What can hang from each mark:
K583: K286 K658 K910
K494: K286 K658
K910: K748
K366: K658 K910
K748: K286 K910
K658: K172 K366 K494
K286: K366 K494 K748
K970: K286

Known rows, with every way that one mark hangs from another:
(K910 (K748 (K286 K366 (K494 (K658 K172))))): [ 0.06  1.65  0.62 -1.50  0.04 -0.06 -0.45  0.17 -1.05  0.51 -0.73  0.40
  0.79  1.77 -0.41 -0.05 -1.03 -1.08  1.06 -1.27 -2.60  1.49]
(K286 K366 (K494 (K658 K172)) (K748 K910)): [ 0.28  1.25 -1.75 -2.71 -2.25  0.95 -0.35 -0.14  1.86  0.52 -0.68  1.79
 -1.33  2.05  0.30  0.91  0.58  0.35  0.62 -1.84 -3.44 -0.78]
(K910 (K748 K286)): [-0.10 -1.12  1.87  3.94  1.45  0.12 -0.04  0.43 -0.84  1.14 -0.69  0.27
  2.45 -2.83 -0.40 -0.58 -0.65 -2.37  0.62  0.53 -1.14  0.86]
(K494 K286 (K658 (K366 (K910 K748)))): [ 0.72  1.76  0.62  3.91  0.40  1.19 -0.02 -0.11 -1.39  0.59  0.57  2.52
  0.91  1.83  1.11 -0.53 -0.50 -0.10 -0.05 -1.86  0.13  0.51]
(K748 K286): [-0.18 -2.07  0.75  4.34  0.38 -0.54  0.13  0.29 -1.14 -0.42 -0.91 -1.92
  2.66 -3.24 -0.22 -1.76  0.92 -0.28  0.61  2.19 -1.29 -1.76]
(K494 K658): [-0.06 -2.61 -1.60  1.13 -0.39  0.47  0.54  0.60 -1.13 -0.42 -1.25 -1.10
  1.36  0.42  0.98 -1.18  1.20 -0.96 -0.93  1.35 -2.37 -1.80]
(K286 (K366 (K658 K172 K494) K910)): [-0.03  2.08  1.49 -1.23  0.27 -1.81 -0.08 -1.12  1.03 -0.91  1.10 -0.42
 -0.60  2.13  1.08  1.30 -0.08  2.00 -1.84 -0.63  2.65 -1.68]
(K910 (K748 (K286 K366 (K494 K658)))): [ 0.32  1.03  0.16  1.91 -0.21  0.43 -0.18  0.40 -0.80  1.27 -0.51 -0.32
  1.05  0.99 -0.81 -0.49 -0.70 -1.62  1.20 -0.69 -2.59  2.00]
(K366 (K658 K172 K494) K910): [-0.88 -2.40  2.46 -3.27  0.89 -1.55  0.02 -0.79  1.04 -1.28  1.13 -1.51
  0.35  1.63  1.28  1.94 -0.20  0.99 -2.12 -0.18  2.66 -2.21]
(K366 K658 (K910 (K748 (K286 K494)))): [-0.29 -2.28  2.31  4.85  1.13 -0.20 -0.30 -0.44  0.81  0.67  1.74 -0.97
  1.82 -0.22 -1.00  1.59 -0.81 -2.52 -0.08 -0.67 -0.91  1.26]
(K658 K172 (K366 (K910 K748)) K494): [-0.64  2.35  4.40 -3.88  2.20 -1.36 -0.41 -0.82  0.13  1.10  1.04  0.98
  0.02  0.67  1.53  1.81 -1.73  0.86 -1.37 -1.84  5.28 -0.47]
(K970 (K286 K748)): [ 0.21 -2.04 -2.44  1.78 -0.21  0.78  0.11  0.30 -0.44 -0.33 -0.31  0.04
 -0.09 -2.54 -1.41 -0.77 -0.19 -0.07  0.09  2.40 -0.24 -1.11]
(K658 K172 (K366 (K910 (K748 (K286 K494))))): [-0.41  2.48  3.15  0.04  1.71 -1.25 -0.86 -0.87 -0.73  0.82  1.12  0.56
  1.09 -0.70  0.14  0.90 -1.26 -0.06  0.21 -1.65  1.35  0.09]
(K910 K748): [-0.27 -1.27  0.07  1.69  1.57  0.12  0.31  0.47 -0.24  1.83 -0.77  0.58
  1.40 -2.54  0.52  0.27  0.01 -2.00 -0.53  0.39 -0.37  0.66]
(K970 K286): [-0.07 -2.25 -1.60  4.30  0.46 -0.42  0.17  0.26 -0.81 -0.95 -0.36 -2.55
  0.97 -2.60 -0.97 -1.56  1.07  0.73 -0.70  2.93  0.00 -1.78]
(K366 (K658 K172) (K910 (K748 (K286 K494)))): [-0.60 -1.61  2.82  0.67  1.33 -0.81 -0.63 -0.73  0.39 -0.20  1.38 -0.04
  1.44  0.71 -0.45  1.96 -1.32 -1.97 -0.30 -1.41 -1.11  0.75]
(K286 K366 K494 K748): [ 0.17  0.80 -4.04 -3.08 -1.37  0.25  0.30  0.13  0.21  1.51 -0.41 -0.25
 -1.36 -1.07 -0.20  0.54  0.64  1.47  1.21  0.35 -0.30 -0.15]
(K583 K910): [-0.29 -1.22 -0.74  4.01  1.29 -0.41  0.49  0.38 -0.34  0.44  0.20 -1.80
  1.07 -2.60  0.67 -0.14  2.45 -1.39 -0.94  1.84 -1.36  0.89]
(K583 (K658 K172 K494)): [-0.89 -1.28  0.83 -5.89 -0.70 -1.21  0.37  0.34 -0.40 -1.01 -0.95 -2.01
 -0.74 -1.33  1.05  0.42  0.62  2.06 -1.21  1.47  4.61 -1.18]
(K583 (K286 K366 K494 (K748 K910))): [ 0.41  1.14 -1.52  3.06 -1.67  0.44  0.10  0.05  2.40  1.18  0.34 -1.07
 -2.17 -2.04 -1.13 -1.53  0.47 -1.83  0.50  1.26 -2.24 -0.08]
(K366 K658): [-0.14 -2.25 -1.13  1.24  0.70 -0.62  0.39  0.09 -0.31 -1.15 -0.83 -1.16
  1.02  0.58  0.32 -0.57  1.31 -0.04 -1.32  1.04 -1.02 -1.80]

Rows:
[ 1.05  2.26 -1.37 -0.41 -2.04  1.66 -0.13 -0.01  0.70 -0.86 -1.20  4.66
 -0.68  2.27  1.16 -0.41  0.31  1.57  1.07 -2.31 -3.37 -1.06]
(K494 (K286 K366 (K748 K910)) (K658 K172))
[-0.13  0.48  0.87 -3.64  0.71 -0.58  0.37  0.26 -1.33 -0.43 -0.85 -1.46
  0.18  1.28  1.35 -1.41  0.59  4.81  0.41 -0.54  4.98 -1.57]
(K658 K366 (K494 K286))
[-0.19  3.20  3.17 -3.12  0.27 -0.65 -0.14 -0.37 -0.50  0.05  0.89  1.44
 -1.16  0.00  1.06  1.21 -1.16  2.40 -0.53 -1.60  7.08  0.98]
(K583 (K658 K172 (K366 (K910 K748)) (K494 K286)))
[ 0.10  1.55 -2.09 -3.48 -0.93 -0.48 -0.27 -1.03  1.22  0.12  1.37  1.16
 -1.82  1.54 -0.06  2.40 -0.42  0.86 -0.05 -1.13 -0.12 -0.41]
(K286 (K366 (K658 K172) K910) K494 K748)
[-0.08 -0.15  2.00  6.15  2.08  0.16  0.00  0.51 -0.46  1.32  0.37  0.12
  2.02 -2.55 -0.56  0.27  0.40 -3.78  0.14  0.73 -2.03  3.54]
(K583 (K910 (K748 K286)))
[ 1.18  1.81 -1.56  3.84 -1.28  1.13  0.03 -0.14  1.81 -0.48 -0.49  3.51
 -0.62  0.88  0.07 -0.38  1.00  1.78  1.00 -1.70 -1.45 -0.39]
(K494 (K286 (K366 K658) (K748 K910)))
[-0.13  2.92 -0.34 -2.31 -1.48 -0.36 -0.19 -0.59 -0.14 -0.26  1.68 -0.29
 -3.44 -1.97 -0.91 -0.41 -1.26 -1.68 -0.49  1.49  3.00  0.42]
(K583 (K286 K494 K748) (K658 K172 (K366 K910)))
[-0.06 -2.03 -1.69 -3.55 -0.58  0.53  0.38  0.53 -1.99 -1.89 -1.64  0.46
  1.00  2.00  1.83 -1.14  0.96  1.79  0.30 -0.66 -2.17 -2.05]
(K494 K286 (K658 K172))
[ 0.07 -0.15 -2.67 -5.05 -0.73  0.78 -0.40  0.07 -1.48 -1.26 -0.49  0.00
 -1.41  2.83 -1.28 -0.49 -0.84  1.04  0.32  0.30 -0.65 -0.79]
(K970 (K286 (K494 (K658 K172 K366)) K748))
[ 0.31 -2.26 -1.02  2.84 -0.91  1.56  0.28  0.38  1.34  0.50 -0.81  1.97
  0.77 -2.77  0.68 -0.39  1.27  1.16  1.34 -0.62 -1.37 -1.30]
(K494 (K286 (K748 K910)))
[-0.46  1.31  1.48 -8.30  1.00 -1.27  0.08 -0.07 -1.74 -1.41 -1.17 -0.35
 -0.18  2.32  1.96 -0.79  0.07  5.49  0.27 -1.29  4.73 -2.13]
(K658 K172 K366 (K494 K286))
[ 0.23  4.16 -2.38 -2.04 -1.73 -0.14  0.17  0.14  0.24 -0.23  1.30 -0.50
 -4.56 -1.35 -1.30 -0.25  0.28 -2.62 -0.13  2.04  0.01  4.01]
(K583 (K286 K366 K494 K748) (K658 K172) K910)
[-0.24 -3.61 -3.39 -1.33 -0.68  0.67  0.16  0.45 -0.19  0.05 -0.15 -2.18
 -0.63 -1.83 -1.80 -0.08  0.13  0.83  0.83  2.19 -0.26 -0.52]
(K970 (K286 K494 K748))
[-0.33 -3.43 -0.12 -3.67  0.37 -0.30  0.67  0.43 -0.17 -1.63 -0.80 -2.06
  0.53  2.76  0.90 -0.41  0.80  3.12 -0.26 -0.24  2.25 -1.25]
(K366 (K658 (K494 K286)))
[ 0.53  2.50  1.41  5.19  0.95 -0.22 -0.17  0.07 -0.60  1.38 -0.53  1.30
  1.60 -2.04 -0.56 -0.79 -0.70 -1.56  0.75  0.07 -1.03  1.35]
(K910 (K748 (K286 K366)))
[ 0.72  0.53 -2.16  3.77 -1.31  0.51 -0.41 -0.32  2.38 -0.57  0.44 -0.12
 -1.56  1.27 -2.47  0.04  0.47  1.18  0.22 -0.06 -1.54 -0.03]
(K970 (K286 (K366 K658) K494 (K748 K910)))
[ 0.19 -1.81 -2.47 -5.92 -1.31  1.73  0.34  0.53 -1.66 -1.36 -1.57  3.08
 -0.05  2.01  1.45 -0.32 -0.23  0.96  1.10 -0.95 -2.39 -1.38]
(K494 (K286 K748) (K658 K172))
[ 0.58  0.51 -2.38  1.04 -2.55  1.45 -0.10  0.14  2.24  1.26 -0.45  1.01
 -1.04  1.22 -0.25  0.51  1.01 -0.02  0.72 -1.16 -3.41 -0.20]
(K286 K366 (K494 K658) (K748 K910))
[ 0.08  0.60 -0.57  6.40 -0.39 -0.26  0.69  0.59 -0.24 -0.51  1.05 -2.94
 -1.60 -3.80 -0.89 -1.99  1.60 -4.24 -1.68  4.14  0.09  2.79]
(K583 K286 K658 K910)
[-0.50 -2.25  2.24  5.27  0.87 -0.15 -0.25 -0.17  0.51  2.09  1.54 -1.47
  2.22 -3.55 -0.48  1.31 -0.56 -2.19  0.55  0.26 -0.44  0.88]
(K366 (K910 (K748 (K286 K494))))
[ 0.20  4.04  2.14 -0.36  1.83 -0.81  0.07 -0.07  0.70 -0.23  1.18 -0.09
 -2.47  3.13 -0.45 -0.16 -1.06 -4.01 -1.82  0.00 -0.19  4.33]
(K583 (K286 (K366 (K658 K172 K494))) (K910 K748))
[-0.13  1.57  2.30 -6.73  0.13  0.09 -0.23 -0.22  0.66 -0.55 -0.97  2.47
 -0.80  1.72  1.48  0.09 -0.35  4.34  0.81 -2.58  3.73 -1.73]
(K658 K172 K366 (K494 (K286 (K748 K910))))
[-0.37 -2.12  4.74  3.05  1.35 -0.29 -0.17 -0.43  1.15  0.47  1.64 -0.54
  1.69  0.74 -0.41  1.68 -1.77 -2.08 -0.79 -0.66  2.06  0.93]
(K366 (K658 K494) (K910 (K748 K286)))
[ 0.27  1.20  0.56  2.00  0.61 -0.39 -0.29  0.05 -0.08  0.62 -0.22 -0.27
  0.84  1.15 -1.30 -0.07 -0.61 -0.87  0.92 -0.89 -1.43  1.98]
(K910 (K748 (K286 (K366 K658) K494)))
[-0.23 -3.21 -3.28 -4.99 -1.27  1.02 -0.07  0.38 -0.84 -1.20 -0.52 -0.85
 -1.01  1.57 -1.22  0.15 -0.53  0.30  0.41  1.01 -1.93 -0.97]
(K970 (K286 (K494 (K658 K172)) K748))
